In the rows, zero is written as 128.
Known rows, with every way that one mark hangs from another:
A(L): [128 125 132 113  99 132 131 110 140 112 136 154 116 169 117 119 134 159
 153  97 143 121 127 129 134 143 142 125 119 162 115 153 158 138 141 144
 131 117  90 106 148 132 102 146 172 116 122 149  98 126 136 116 122 120
  73 171 105 116 131 165 149 138 175 113 130]
Z(L): [141 152 133 144 121 142 121  97 105  93 139 158 142 125 111 139 118 178
 139  88 165 137 129 131 121 143 115 135  85 135 123 159 157 139 162 144
 151 123 119 110 141 146  91 116 143 115 114 154  82 110 166 122 128 100
 100 124 170 118  94 132 159 112 179 135 115]
U(D): [139 116 161 131  84 110 162 101 122  83 152 160 122 111 104 139 130 147
 141  99 153 148 149 125  92 155 139 147  94 162 142 161 153 118 131 148
 131 137 100 105 138 127  99 121 128 101 142 144 130 120 164 127 132 126
  76 153 113 111 109 149 135 115 161 125 136]
M(L(S Z)): [130 121 108 126 117 139 111  79 117 101 150 170 120 158 114 155 118 173
 145 107 146 135 155 137 120 121 105 118 107 120  77 143 169 138  96 144
 146 106 121 126 151 157  88 135 140  91  88 163 110 149 144 131 140  96
  46 124 122 115  96 153 192 107 182 107 118]
D(U): [129 115 120  99 107 118 152  98 147 106 159 178 124 121 102 149 132 171
 152 108 158 135 148 112 119 169 101 143 107 122 100 167 143 117 149 117
 151 115  97 134 163 131  86 111 150  93 108 165 138 127 150 128 110 126
  65 139 138 114 117 153 167 126 159 125 141]
L(S Z(B(A D))): [109 106 117 134 109 115 112  89 103 121 162 132 139 150 116 153 105 219
 128  95 159 136 144 122 107 121  97 117  98 180 166 160 162 136 115 132
 127  95 137  84 138 142 109 121 144  88  86 202 127 126 128 134 126  81
  33 173 107  79  99 174 161 118 210 104 123]
J(Z): [144 139 143 131 128 149 122  68 118  90 148 176 130 130 101 146 115 169
 149 114 165 119 133 108 121 131 105 113 129 127 160 166 148 130 144 150
 134 130 132  96 147 143 102 116 132  79 123 134 135 118 175 141 135 114
  79 112 134  95  82 158 182 108 182  96 120]
S(L(Z(B))): [131 116 142 130 101 105 125  92 135 127 135 164 152 143 112 138 124 174
 103  87 124 136 153 127 115 123 121 128  80 127 174 156 154 126 131 138
 153 133 125  99 128 121  83 120 119  84 112 150 132 128 163 119 110 130
  74 145 113 101  95 154 177  86 185 111 126]
S(L(Z(B(A D)))): [124 108 134 138  94 101 141  85 137 133 142 155 151 166 110 146 119 173
  96  89 137 145 148 128 112 110 117 134  85 141 194 157 153 114 129 136
 147 125 128  96 129 120  98 128 122  65 103 158 140 125 169 117 101 118
  72 151 107  96  98 162 183  90 204 115 121]
S(L(Z)): [134 120 141 113  82 119 130  78 150 129 143 167 145 145 107 140 115 165
 104  82 134 132 153 127 120 121 128 129  83 121 153 153 162 113 123 138
 146 137 125 108 125 126  86 131 120  87 106 143 135 134 176 117 121 139
  69 131 107 110  99 152 180  88 190 108 123]
M(L(S Z(B(A)))): [127 117 102 144 131 126 113  90 100 102 148 158 133 166 124 157 124 171
 138 108 150 152 149 140 106 114  99 113 100 131 109 148 157 149 101 142
 145  90 124 119 151 147  91 128 143  81  84 181 103 143 131 134 129  82
  45 142 125 109  86 164 191 106 199 112 121]
M(L): [139 135 106 140 130 141 134  93 129  94 135 171 120 165 113 155 135 140
 149 118 141 153 145 134 121 134 122 130 122 119  84 150 158 135 113 147
 152 116 109 138 161 150  93 136 142  81 100 143 119 134 154 123 117 106
  78 115 136 139 102 147 189 114 183 121 120]
M(L(S Z(B(D)))): [124 119 100 148 139 121 113  81 107 106 143 163 119 172 115 154 122 178
 144 115 139 145 154 137 113 118  96 127 102 136 108 150 166 145 102 138
 151  94 124 114 154 149 102 131 136  84  81 168 110 145 138 132 124  87
  52 136 115 105  86 150 195 101 191 107 123]
Z(B L(S)): [121 143 129 164 157 128  93 111  73  93 124 146 132 124 127 132 123 192
 150  86 164 157 139 127 111 140  98 131  72 147 162 165 146 168 154 138
 162  90 117 109 136 125  91 105 135 116 103 193  54 109 124 138 105  86
  90 149 182 112  85 134 159 107 170 133 121]
R(U(D)): [159  77 141 115  84 115 145 100 125  83 140 166 148 157 110 146 128 134
 156  94 156 152 132 117  99 166 108 134  90 156 117 150 150 126 117 134
 129 142 119 108 167 136  98 100 135  84 139 147 135 124 174 129 151 108
  89 154 105 101 148 160 158 133 176 136 141]
J(Z(B(D(U)))): [130 130 128 154 156 115 134  81 106 104 145 168 126 150  92 149 124 180
 155 124 151 131 141 110 105 132  80 126 119 146 188 172 134 132 157 131
 149 113 136  88 153 130 114 104 129  62 115 153 128 115 164 143 109 105
  86 140 138  80  84 163 184 102 185 102 127]
B(D Z(L)): [119 122 142 172 108 122 169  81 125 124 138 154 127 156  75 175 104 198
 154 106 160 139 147 124 122 130  97 130 116 169 147 174 167 132 131 147
 159 105 130 107 171 151 149 108 157  89  87 177 135 115 154 115  99 109
 102 131 156 101 124 128 139  94 217 111 118]
Z(B(A) L(S)): [115 135 116 167 147 124 104 114  72  93 135 130 148 135 125 144 125 192
 136  85 182 168 130 133  97 131 102 122  77 154 175 167 139 158 151 138
 143  81 119 102 132 124  92 102 154  99 104 207  68 102 125 133  98  77
  77 167 183 109  91 153 161 123 204 141 115]
L(S Z): [124 116 133 110  84 140  98  73 118 110 168 155 124 122 123 147  97 214
 135  94 157 117 155 122 123 128 104 115  94 146 108 152 178 138 115 138
 130 111 128 107 139 155  88 125 135 117  96 178 112 133 136 131 158 108
  32 144 112  85  98 159 167 112 182  95 126]
A(B): [124 113 117 138 121 151 140  96 136  98 145 163 129 123 144 134 102 147
 161  97 132 135 130 115 140 154 132 121 106 153 145 176 151 138 145 138
 136  81  90 114 136 142  99 137 157 132 113 154 126 103 160 131 110 104
  71 157 115 153 115 144 197 131 183 123 134]
B(D(U) Z(L)): [117 107 141 160 111 109 188  83 135 128 148 169 131 151  66 177 116 204
 161 107 171 134 155 122 118 148  74 133 115 158 129 179 157 126 144 130
 169  99 123 119 178 145 139 100 165  82  78 186 138 121 152 119  95 114
  96 144 155  93 129 131 142 100 206 120 127]
M(L(Z(B(A D)))): [129 125 102 163 137 110 139  96 115 108 144 160 143 183 115 157 126 166
 122 115 132 156 139 142 112 111 100 112 105 147 122 150 156 137 108 146
 149 105 132 107 159 142  96 128 143  64  90 151 119 135 153 124 115  84
  74 137 115 111  88 164 186 103 216 113 120]
A(B L(S)): [117 100 114 126 107 151 119 108 136 103 148 151 100 154 148 114 106 150
 189  88 149 115 128 120 142 149 137 122 105 169 128 168 157 149 127 136
 123  54  63 102 130 134 112 158 198 157 105 184  79 118 122 132 112 109
  52 196  96 133 148 154 189 149 165 124 143]

Rows:
[138 130 135 154 147 126 128  93 105  96 142 155 137 161 105 137 128 166
 140 108 162 132 120 122 111 124 100  98 124 151 195 171 129 148 150 148
 132 107 128  82 143 125 103 113 148  67 123 156 111 108 154 142 117 105
  81 153 135  88  88 180 174 113 203 104 123] : J(Z(B(A(L))))
[120  89 105 132  84  94 182 105 157 132 172 135 130 202  88 151 116 196
 136 108 178 131 121 129 112 131  98 133 110 199 149 160 142  92 124 125
 122 101 110  91 157 136 130 135 200  62  89 180 144 131 151 115 103  95
  49 200  87  74 143 188 151 150 223 125 127] : B(A(L(Z)) D(U))
[112  94 133 167  79 115 200  93 146 145 149 124 130 211  77 172 114 185
 150 101 169 140 126 130 118 123 120 112 152 202 166 168 159 126 115 152
 124  89 109  98 165 140 162 138 197  65  88 199 165 118 130 114  85 108
  70 187 111  91 149 181 130 136 252 113 114] : B(A(L) D Z)
[139 146 136 169 164 123 123  82  85  92 135 167 134 143  92 144 114 183
 146 111 163 136 127 117 112 120  77 121  98 152 197 171 134 144 162 140
 152 114 146  79 145 133 116 101 134  74 106 159  83 109 173 139 115  89
 105 134 157  83  74 149 184  92 193 114 118] : J(Z(B(D) L))
[139 135 136 152 149 130 126  84  95  93 144 156 147 147 109 146 123 169
 136 113 162 141 127 114 112 122 101 102 124 144 200 172 131 144 150 149
 132 111 137  88 138 130 102 106 136  60 119 154 125 104 159 146 112 101
  78 139 144  92  76 176 181 107 203 103 118] : J(Z(B(A)))
[104 108 112 169 128 106 141 114 110 123 136 119 129 190 117 142 131 176
 146 109 151 158 129 125 105 121 121 131 117 198 188 162 140 139 135 136
 131  85 108  89 147 122 128 132 169  68 100 190 123 113 118 128  78  89
  71 196 120 106 115 175 154 142 206 120 122] : Z(B(A(L(S)) D))
[106 112 125 139 118 116 100  83 101 119 154 145 127 134 120 147 104 222
 133  99 145 127 154 119 112 123  92 126  92 169 153 160 167 144 118 129
 135  98 137  90 142 139 110 117 135  99  92 192 115 132 126 137 130  88
  41 164 110  82  96 159 164 106 195  96 126] : L(S Z(B(D)))
[115  94 122 161 121 134 176  93 136 112 148 169 132 136 107 159  99 174
 178 102 142 134 140 113 136 157  94 122 101 167 159 189 146 135 145 131
 158  64  99 113 159 142 127 111 179 124  87 187 121 109 161 128  91 104
  82 160 138 128 131 132 184 116 200 129 143] : A(B(D(U) Z(L)))
[109  98 100 142  81 125 158  86 143 130 166 119 113 204 101 149 113 183
 155 107 187 142 124 121 108 119 123 140 131 199 160 154 153 101 113 129
 112  91 100  97 152 141 143 162 191  62  88 185 148 119 135 119  93  92
  55 188  93  97 142 176 153 158 211 121 113] : B(A(L(S)) D)
[109 128 107 183 149 115 124  98  79 105 140 124 138 159 113 149 117 202
 140  90 184 166 129 129  97 118  97 141  83 179 192 166 138 141 143 129
 147  77 123  99 139 130 122 110 162  84  92 207  82 102 133 131  85  63
  87 168 169 100  95 144 168 124 200 139 110] : Z(B(A D) L(S))
[106 106 123 127 118 110 110  91 108 121 162 151 124 136 113 147 108 223
 140 100 149 128 155 118 110 130  83 126  88 163 140 162 164 137 121 120
 144  94 134  94 146 141 105 108 143 101  85 195 116 133 125 134 130  89
  43 170 108  81  97 155 165 109 184 102 134] : L(S Z(B(D(U))))
[124 117 134 129 111 106 129 121 128 120 135 148 128 177 116 122 121 185
 134  98 125 116 122 138 128 128 113 116 104 187 145 156 157 142 142 148
 128 114 112  76 148 125 111 137 165 109 119 152  93 132 133 112 129 109
  68 190  88  92 117 172 145 123 193 104 138] : A(L(Z(B(D))))
[131 120 122 155 148 117 147  82 102 101 147 159 137 157  97 154 125 180
 145 122 164 143 130 107 102 127  86 114 123 156 196 173 130 126 149 134
 136 108 136  90 152 129 113 106 141  48 115 165 135 112 167 142 102  97
  77 145 136  79  88 177 186 113 206 110 122] : J(Z(B(A D(U))))
[107 101 133 150 106 116 173  79 129 122 147 167 116 148  65 178 107 212
 172 108 178 135 163 118 120 151  75 142 113 153 123 181 161 128 134 124
 163  85 118 127 173 147 145  96 170  94  71 208 135 124 138 123  95 114
  81 139 159  92 133 129 146 107 192 117 127] : B(D(U) Z(L(S)))
[108  90 132 135 101 149 137 101 138 114 142 159 108 160 133 130 109 156
 198  86 142 115 136 125 148 155 128  99 124 174 131 173 161 163 126 144
 130  43  67 108 138 138 124 142 200 163  91 200  96 119 112 126 108 115
  52 195 104 133 152 156 172 138 185 114 142] : A(B(Z) L(S))
[128 107 136 132 106 131 135 111 130 113 147 160 135 154 147 105 104 157
 157  84 122 105 112 133 149 142 121  99  98 185 136 166 154 146 138 150
 127  85  88  79 129 133 101 147 187 155 113 157  82 120 149 119 137 103
  57 209  78 121 138 168 184 135 194 115 151] : A(B L(Z))
[112  85 121 153  82 108 215  85 156 138 165 146 139 180  70 193 115 198
 150 118 179 149 145 125 106 144  94 113 140 179 152 176 147 107 121 130
 138  87 119 115 171 144 146 110 186  46  83 203 195 118 143 119  80 110
  63 161 128  94 141 171 145 129 246 119 124] : B(A D(U) Z)
[124 113 141 158  86 140 154  86 112 111 152 138 151 145  96 179 110 190
 137  83 197 149 133 139 114 136 111  90 121 154 147 170 158 150 125 157
 133  83 119 116 143 147 112 105 175  95  87 211 131 111 133 127 111 107
  66 142 172 103 117 163 135 116 231 124 110] : B(A Z(L(S)))
[116 113 135 125 115 120  94  91  95 115 152 152 134 126 129 139 110 216
 129  92 143 128 155 126 115 126  96 112  91 160 136 161 163 155 119 137
 136  95 130  92 131 140  90 112 129 115 105 191 109 126 120 135 141  97
  38 158 126  89  91 163 158 105 187  99 131] : L(S Z(B))
